Known rows, with every step that occurs:
tobu, gopin: [ 3.45 -1.34  0.64 -0.12  0.77 -0.06 -1.29 -0.78  0.49 -4.07 -0.99  0.59
  1.26 -0.50 -0.30 -0.35  0.99  0.55 -0.25]
remar, gesepif: [ 0.25  2.67  0.44 -0.40  1.12 -0.24  0.99 -0.40  2.62 -1.70 -2.05 -0.18
  1.38 -0.52  0.17  0.91  3.94  0.62  0.17]
lufor, divub, remar, gopin: [-2.94 -0.97 -0.52  2.29 -0.49 -1.40  1.68 -1.56  0.25  3.98  0.02 -0.40
  0.01  0.33 -0.77  1.56  4.19 -1.73 -1.22]
kigun, gopin, remar, repefel, tobu: [ 0.60  0.13 -1.12 -3.15  1.08  1.17  0.44  1.93  0.42  3.82  2.44 -0.09
  0.86 -0.56 -0.64 -2.52 -1.99 -0.28  0.46]
gesepif, remar, gopin: [ 1.59 -5.46 -0.09 -0.04 -0.71  0.12  0.43 -0.85 -0.79 -0.29  0.09 -1.12
  0.04  0.03  0.45  1.26 -0.86  0.10  0.00]
tobu, repefel, kigun, gopin, remar, lufor: [ 0.69 -1.77 -1.25 -0.59  1.47  1.19 -2.98  3.27 -1.18 -1.38  0.35  0.17
 -0.74  0.53  0.57 -1.83 -1.27  0.11 -0.58]
gesepif, remar, lufor: [ 0.24 -3.12  0.32  3.15 -1.36  0.71 -0.02 -1.24 -0.88 -0.31 -0.75 -0.28
  0.53  0.20  1.05  1.69 -3.10  1.96  0.13]
lufor, divub, remar, repefel: [-5.27  1.30  0.22  3.28 -1.49 -0.93  2.09 -2.50  0.10  4.41 -0.58  0.41
  0.53  0.56 -0.59  0.77  1.76 -1.54 -0.06]
repefel, kigun, gopin, remar: [-0.43 -0.74 -0.52 -1.64  0.90 -0.06 -1.32  2.91 -1.26  0.37  0.62 -0.62
 -1.96 -0.18  0.66 -0.37  0.42 -1.59 -1.36]
gesepif, remar: [ 0.80 -3.69  1.45  1.00 -0.45 -0.33  0.18 -1.68 -0.96 -1.42 -1.00 -0.53
 -0.41  0.26  0.72  1.89 -1.79  0.95  0.07]
gopin, remar, repefel, kigun: [-1.70  2.20  0.59 -0.57 -1.36  0.45 -0.63  0.06 -0.84 -0.69  0.32  0.18
 -1.23  0.59  0.80 -0.84 -2.51 -0.41  1.51]
kigun, gopin: [ 1.35 -3.50 -0.91 -0.54  1.88  0.18 -0.66  1.40  0.47  1.58  0.83 -0.31
  1.94 -0.63 -0.47 -1.16  1.52 -0.55 -1.44]
divub, lufor: [-0.40 -0.64 -0.05  5.18 -0.68  0.16  0.35 -0.07 -1.95 -2.04 -0.97  0.10
  0.98 -0.43  0.70  1.88 -1.86  1.50 -1.95]
tobu, gopin, kigun: [ 3.45 -0.03  0.76 -1.24 -0.01 -0.33 -1.96 -0.08  0.65 -5.24 -0.23  0.41
  0.30  0.04 -0.19 -0.60  0.79  0.89  0.37]
lufor, divub: [-0.88  1.48  0.58  0.91  0.31 -1.33  0.96 -1.51  1.35  1.37 -1.64  0.31
  0.05  1.11 -1.10  1.05  3.48 -0.98  0.24]
gopin, remar: [ 1.56 -0.13  1.59 -0.84  0.49 -0.35 -1.05 -0.95  0.31 -1.61  0.19 -0.20
 -0.58  0.58  0.27  0.59  0.03  1.38  0.56]
divub, remar, gesepif: [-3.03  0.84  0.63  2.54  0.31 -0.81  1.32 -1.41  0.60  0.50 -0.87 -0.39
  0.82 -1.14  0.83  2.04  3.13  0.49 -1.71]
tobu, gopin, remar, gesepif: [ 3.20  0.49  1.34 -3.42  0.49  0.54 -0.17 -0.80  2.20 -2.78 -1.19  0.03
  0.41 -0.32  0.02  0.07  3.27  1.29  0.76]
lufor, divub, remar: [-3.65  0.42  0.73  3.02 -0.29 -1.72  1.49 -2.23  0.14  3.14 -0.87  0.05
 -0.34  0.51 -0.54  2.06  3.46 -1.04 -1.18]

Rows:
[ 2.16 -1.03 -1.23 -0.81 -0.11 -0.48 -1.31  1.04  0.46 -2.24  1.48 -0.73
  0.49  0.17 -0.24 -0.62  1.15 -0.23  0.25] -> remar, gopin, kigun
[ 1.63 -4.34  0.01 -1.02 -1.28 -0.16 -0.11 -0.29 -0.70 -1.32  0.69 -1.30
 -0.74  0.45  0.51  1.08 -0.96  0.34  0.50] -> gesepif, remar, gopin, kigun
[ 2.20 -0.48  0.93 -1.88 -0.84  1.04 -0.76 -1.26  0.60 -1.99  0.02  0.64
  0.97  0.03 -0.12 -1.54 -0.83  0.77  1.58] -> tobu, gopin, remar, repefel
[ 0.01 -2.68 -0.58 -2.36  0.31  1.30 -0.18  0.91  0.59  3.61  1.81 -0.26
  1.61 -0.10 -0.29 -2.30 -0.20 -0.39  0.33] -> kigun, gopin, remar, repefel
[ 0.87 -2.08 -1.06 -0.67  2.27  0.37 -2.73  3.15 -1.28 -2.51 -0.30  0.18
 -0.58  0.26  0.24 -1.80 -0.39 -0.93 -1.06] -> tobu, repefel, kigun, gopin
[ 1.15  4.74 -1.02 -0.37  0.14  0.79  0.67  0.49  0.09 -1.14  0.54  1.31
  1.35 -0.96 -0.76 -2.45 -4.69  0.00  1.69] -> remar, repefel, tobu, gopin
[-2.96 -0.13 -0.43  1.47 -0.98 -1.59  1.25 -1.12  0.34  3.25  0.47 -0.53
 -0.58  0.67 -0.71  1.41  4.11 -1.52 -0.84] -> lufor, divub, remar, gopin, kigun
[-2.87 -0.90 -0.39  6.41 -0.72 -0.16 -0.49 -1.22 -1.32  0.81  0.54  0.19
  1.40 -0.80  1.03  1.45 -1.17  1.38 -1.93] -> divub, remar, lufor
[ 0.77  1.17  0.30 -1.43 -1.58  0.69  1.07 -0.30 -0.88 -1.04  0.42  0.21
 -0.72 -0.15  0.17 -0.54 -5.81  0.71  2.00] -> gesepif, remar, repefel, tobu, gopin, kigun
[-6.13  0.68 -0.79  2.12 -1.29 -0.63  1.98 -0.34 -0.60  5.94 -0.09  0.09
 -0.29  0.23 -0.38  0.16  2.10 -3.02 -1.02] -> lufor, divub, remar, repefel, kigun, gopin
[-1.13 -2.10  0.34  2.71 -1.76  0.31  1.18 -1.80 -0.15  2.16 -1.34 -0.20
 -0.01  0.92  0.34  2.11 -0.94  1.01  0.49] -> gesepif, remar, lufor, divub
[ 3.05  5.46 -0.50 -1.90  1.10  0.18  0.65  0.99  0.89 -0.04  0.48  0.84
 -1.06 -0.35 -1.08 -0.33 -1.83  1.29  0.88] -> repefel, tobu, gopin, remar, lufor, divub
[ 4.02  5.72  0.15 -3.94  2.06  0.08  0.81  1.32  1.50 -2.22  0.07  0.41
 -0.96 -1.14 -0.62 -0.30 -0.78  1.43  0.75] -> repefel, tobu, gopin, remar, gesepif
[-0.85  0.66 -0.60 -2.71  1.00  0.20 -0.31  3.04 -0.04  0.70 -0.10 -0.82
 -1.73 -0.43  0.74 -0.15  2.39 -1.56 -1.14] -> repefel, kigun, gopin, remar, gesepif
[ 0.39  4.38  0.27 -1.59 -0.06  0.52  0.44  0.00  0.09  0.26  1.34  0.49
 -0.43  0.07 -0.17 -1.30 -4.24  0.94  2.09] -> gopin, remar, repefel, tobu
[ 1.05 -2.15 -0.58 -1.90  2.07  0.55 -2.82  3.01 -1.21 -2.05  0.10 -0.01
 -1.34  0.59  0.39 -1.70 -0.45 -0.51 -0.66] -> tobu, repefel, kigun, gopin, remar
[ 1.17  0.59  0.63 -1.90 -1.04  0.88 -1.06 -0.17 -0.31 -2.52 -0.22  0.58
 -0.43 -0.01  0.34 -1.40 -1.20 -0.16  1.23] -> tobu, gopin, remar, repefel, kigun
[-3.42  4.35 -0.16  0.82 -1.31 -0.88  2.05 -1.08  0.24  3.00  0.31  0.69
 -0.63  0.21 -0.99  0.02  0.27 -1.17  0.44] -> lufor, divub, remar, repefel, tobu, gopin, kigun
